What can hang from each mark
J_70: J_321 J_386
J_454: J_666
J_321: J_70 J_666 J_786 J_914
J_666: J_321 J_454
J_386: J_70
J_914: J_321 J_386

Every row comes from one small tree of marks. The marks that hang from a mark follow it in brackets, in the order of their numbers. Every link used is in the known rows. Which tree was each row made from?
Known rows
J_666[J_321]: [ -2.0   0.1 -19.2 -41.0   0.8  10.2   9.4  20.1 -24.6   0.9 -30.9  -0.4
  -7.6  22.7   3.5  31.4  -3.3  16.3   2.6]
J_386[J_70[J_321[J_666 J_914]]]: [  2.9  15.1  57.6 -15.7  -3.6 -35.1  -9.4  41.1   5.0  35.3   7.4 -15.7
  13.2  -2.2   6.1  -6.9 -24.6  -0.7 -19.3]
J_321[J_70 J_786 J_914[J_386]]: [ 35.6 -30.4  18.2  24.5  25.4  35.6  14.4 -16.3  12.5 -32.9  -4.8 -20.3
  -2.0 -23.6 -33.6 -27.5  56.5  -1.6  -7.5]
J_454[J_666[J_321[J_786 J_914[J_386]]]]: [-21.2   8.9 -44.8  -0.9 -15.3  -2.1  -2.5  -4.1 -25.2  -5.8  -1.8   2.8
 -13.3   8.2  12.8  -2.2  31.5 -17.1  -2.9]
J_70[J_321[J_914] J_386]: [ -4.7  11.5  22.0 -25.8 -10.3 -12.0  -8.1   2.0  20.2 -27.6  40.5 -21.1
  26.4 -17.4  24.0 -23.3 -23.7  42.5  -9.0]
J_386[J_70[J_321[J_666[J_454] J_914]]]: [ -3.3  19.9  57.5  -1.1 -13.5 -32.2  -5.3  36.7   7.5  37.8   7.1 -12.9
  10.1  -6.5   5.4  -8.1 -33.3   0.8  -2.9]
J_454[J_666]: [-29.2  27.5 -29.2 -24.7 -21.7 -19.1 -26.6  23.0 -29.4 -14.9   6.9 -20.0
 -19.6  -6.7  35.0 -18.3  23.5 -23.2   2.5]
J_666[J_321[J_786] J_454]: [  5.7   5.2 -14.0  15.0 -27.7  15.0  32.7 -21.6 -21.5   2.5 -43.4  21.3
  -8.4  -2.3 -25.0  25.0 -18.7   0.6  44.5]
J_386[J_70[J_321[J_786 J_914]]]: [ 26.0  10.4  62.8  -5.7  -8.1 -32.5   6.5  37.8  -1.7  13.3  -5.7 -14.7
  10.8 -25.6 -23.2 -14.1 -10.2  -7.4 -12.5]
J_386[J_70[J_321[J_914]]]: [  9.2  15.7  58.1 -13.7  -9.1 -29.7  -3.1  55.4  -1.3  16.4  -1.1 -27.1
   2.3 -13.7  -4.9 -12.4 -16.3   6.5  -9.9]
J_914[J_386[J_70[J_321[J_666]]]]: [  9.7 -20.7  10.8 -18.5  -5.5  -8.7 -17.8  23.4  -1.8  29.4  -0.2  -7.3
 -44.6 -22.9 -51.3  33.7  -4.5  18.1 -29.8]
J_914[J_321[J_666]]: [-16.7 -10.8 -38.4  16.2  32.4  -1.2 -43.9  36.2  -8.4  -4.7  -0.8  13.8
 -26.1  39.1  26.5  30.8  -7.5   2.3 -13.3]
J_666[J_321[J_914] J_454]: [-32.1  17.8 -12.4  36.5 -17.3  26.5  18.1  20.2 -16.6  -7.2 -35.4  -4.9
  -6.8  25.8  24.3   6.4 -17.0  30.1  38.4]
J_321[J_786]: [ 31.3 -11.6   9.6  -9.2   7.7  -6.1   3.2   6.6 -25.8 -35.1 -36.4  -0.4
  -0.6 -27.8 -26.4  -3.8  24.5 -22.6 -18.2]
J_321[J_666[J_454] J_786 J_914]: [-12.8  -2.9  16.5  64.7  15.1  -0.8   0.0 -11.2  -4.4  -9.7 -22.3  15.7
  30.4  10.4  29.4 -26.4   5.4 -21.3 -17.4]
J_70[J_321 J_386]: [ 10.2   9.5  14.5 -58.3 -23.3 -20.3  -8.5 -12.7  17.5 -14.0  40.1 -12.1
  15.2 -30.9   0.5  -2.1 -36.7  32.3   0.2]
J_454[J_666[J_321[J_70[J_386] J_786]]]: [ -1.8  18.5 -39.0 -45.7 -23.7  -8.0  10.4 -41.9  -2.5   6.3  24.3   7.2
   4.8  -4.6   4.7  -4.5   9.8 -30.7  27.7]
J_454[J_666[J_321[J_70 J_914]]]: [-27.3  26.7 -32.7 -25.4 -17.6   1.5  -1.0  -1.2 -11.8   4.2  19.1 -15.0
   0.8  21.3  41.2 -16.4  24.1 -15.5  24.9]
J_666[J_321[J_70[J_386] J_786] J_454]: [ 20.1   6.4 -11.6  -6.5 -28.1  25.7  48.6 -64.0  16.9   9.0  -4.2  20.8
   7.6 -16.2 -36.9  14.9 -29.6   1.1  68.8]

Write each row's tree
[ -2.5  11.1  26.9 -30.8 -34.0 -24.8 -18.0 -13.9  -8.5  29.1  13.8  -7.3
  13.2   3.4  24.8   4.6 -28.4   9.3  12.0] : J_70[J_321[J_666[J_454]]]
[ -2.8   2.7 -11.3 -30.1  13.2  27.5  24.6  -5.4  17.9  -8.1   9.4 -10.5
  19.6  22.8  17.0   0.3  -3.8  26.1  19.5] : J_666[J_321[J_70[J_386] J_914]]
[ 11.7 -19.5  -9.1  12.4  15.6  17.7  23.5  13.2 -13.5  -1.9 -36.6  12.1
  -8.5   9.1 -32.3  22.4  14.9  10.4 -19.9] : J_666[J_321[J_786 J_914[J_386[J_70]]]]
[  4.6 -30.5  15.5  46.2  39.2  -3.0  -5.3   2.3   4.3   6.6 -15.8  19.1
   4.6   3.1 -16.8  -3.3  19.5 -17.6 -62.5] : J_321[J_666 J_786 J_914[J_386[J_70]]]
[  6.1  -6.0   8.0  16.7  -1.9 -12.1   0.8 -35.4 -10.3  10.5 -22.3  29.4
  13.3  -7.5  -6.6   2.9 -10.5 -35.4  -5.4] : J_321[J_666[J_454] J_786]
[ -0.6   2.0  -2.5 -25.5  10.3  28.3  20.1   8.7   1.3  -1.2  -8.5 -18.5
  13.3  32.8  20.4   1.6  12.3  20.5  20.1] : J_666[J_321[J_70 J_914]]
[ 30.7  -6.8  25.2   6.1  25.8  20.3  25.4 -30.2  34.7 -44.5  19.8 -14.0
  37.9 -29.2  -7.9 -47.6  24.5  -6.1   3.8] : J_321[J_70[J_386] J_786 J_914]
[ 16.6   2.8  18.6 -30.2 -27.7 -28.3   3.4 -67.9  27.5  14.3  40.5  25.8
  35.3 -32.2 -10.6  -0.5 -51.9   2.3   6.1] : J_70[J_321[J_666[J_454] J_786] J_386]
[ 12.3 -31.8   2.6  50.5  27.4  19.6  -3.1  22.6 -16.4 -49.7 -36.5  -9.3
 -14.7 -16.6 -25.6 -13.7  50.4   6.3 -44.6] : J_321[J_786 J_914[J_386]]
[ 29.9 -16.9 -28.0   9.2  27.7  14.8  -9.2 -10.5  21.7 -32.0  18.8  14.6
 -16.6  -8.2 -27.3  11.3   2.9  -5.3  19.9] : J_914[J_321[J_70[J_386] J_786]]
[-16.7  16.9  -2.3  20.8 -19.3  37.7  30.2  -7.9   5.5   5.2 -14.3 -13.9
   1.7  22.4  17.8  -3.6 -11.8  25.3  64.0] : J_666[J_321[J_70 J_914] J_454]
[-34.9 -21.3  -8.3  27.8  35.2  13.9 -30.2  29.0  -3.9  -4.8  -4.8  -8.2
  -6.5  30.8  36.5  -0.6  18.8  19.1 -56.0] : J_321[J_666 J_914[J_386]]
[  8.7 -52.0 -59.0  44.1  36.4  15.5 -38.4   0.4  -3.2  -1.4  -9.0  37.7
 -61.5  11.2 -45.3  57.3  16.3   2.3 -34.8] : J_914[J_321[J_666 J_786] J_386]
[-18.5  25.3 -43.5 -52.5 -25.1  -4.2   1.5 -23.2  -1.8  10.5  30.0  -5.1
  -3.4   3.8  23.2  -2.1   4.5 -16.0  31.2] : J_454[J_666[J_321[J_70[J_386]]]]
[-20.9  16.9  20.2  -7.6 -16.2 -16.6  -9.8 -28.0  33.3   4.1  51.3   0.5
  36.6  -4.1  37.4 -18.0 -48.7  32.6   0.2] : J_70[J_321[J_666[J_454] J_914] J_386]
[ 11.9  13.2  51.7 -39.2 -14.3 -41.7  -7.9  29.6   1.6  45.9   8.3  -9.2
   3.8 -12.0 -10.8   8.2 -32.7  -7.8 -11.3] : J_386[J_70[J_321[J_666]]]
[ 25.5 -41.6 -32.4  51.3  27.3  10.2 -23.2  34.9  -3.8  -5.1 -17.9  26.0
 -78.4 -18.0 -85.4  51.6  11.9   5.4 -24.6] : J_914[J_321[J_786] J_386[J_70]]
[-12.2  17.6 -40.3 -29.7 -24.8 -14.1  -0.6 -11.1 -29.0   1.6  -3.1   8.0
  -6.6   3.8  12.0   2.2  18.8 -31.7  11.3] : J_454[J_666[J_321[J_786]]]
[-46.4  12.6  10.2  48.6  12.9   4.9 -18.5  24.7  -1.3  -3.7 -10.0  -8.3
  16.0  32.4  66.9 -23.8  -7.2   7.8 -12.5] : J_321[J_666[J_454] J_914]
[-27.7  27.7 -37.9 -29.9 -15.6   0.1   0.8 -11.3   0.0   0.4  30.9 -11.4
   6.3  14.7  39.7 -18.0  10.6 -10.9  24.6] : J_454[J_666[J_321[J_70[J_386] J_914]]]
[ -8.7   7.4  -6.8  48.5 -16.1  22.4  32.1  -6.2 -16.2 -11.3 -43.0  12.1
   3.5  11.3  -1.1   4.1  -6.9   9.6  34.6] : J_666[J_321[J_786 J_914] J_454]
[-30.5 -16.0   7.2  30.3  36.3   2.8 -25.0  38.1   5.0  14.2  -1.6  -5.5
  -8.9  24.0  21.7   0.8   7.7  12.5 -56.3] : J_321[J_666 J_914[J_386[J_70]]]
[ 16.9 -12.0  21.1   0.2  38.3   7.3  17.1 -61.1  48.1  -6.0  36.8   9.5
  60.6  -1.8  16.7 -37.7   4.9 -25.2 -12.6] : J_321[J_70[J_386] J_666 J_786 J_914]
[ 22.4  11.5  55.6 -16.0 -21.9 -41.3   4.8   5.8   2.6  44.7   0.2   5.4
   8.2 -24.4 -30.8   4.5 -34.2 -19.7   1.4] : J_386[J_70[J_321[J_666[J_454] J_786]]]
[ 35.5 -48.6 -44.3  30.4  26.5  35.9 -20.4  -5.3   7.9 -18.9  -0.8  13.0
 -67.2 -11.3 -68.7  38.8  33.7   8.3   2.9] : J_914[J_321[J_70 J_786] J_386]
[-10.3  19.5 -27.5 -19.6 -17.2  -1.2   9.8 -18.7 -12.2   0.8  12.3  -4.8
   8.3  10.1  23.6 -17.9  28.6 -30.4  23.7] : J_454[J_666[J_321[J_70 J_786 J_914]]]
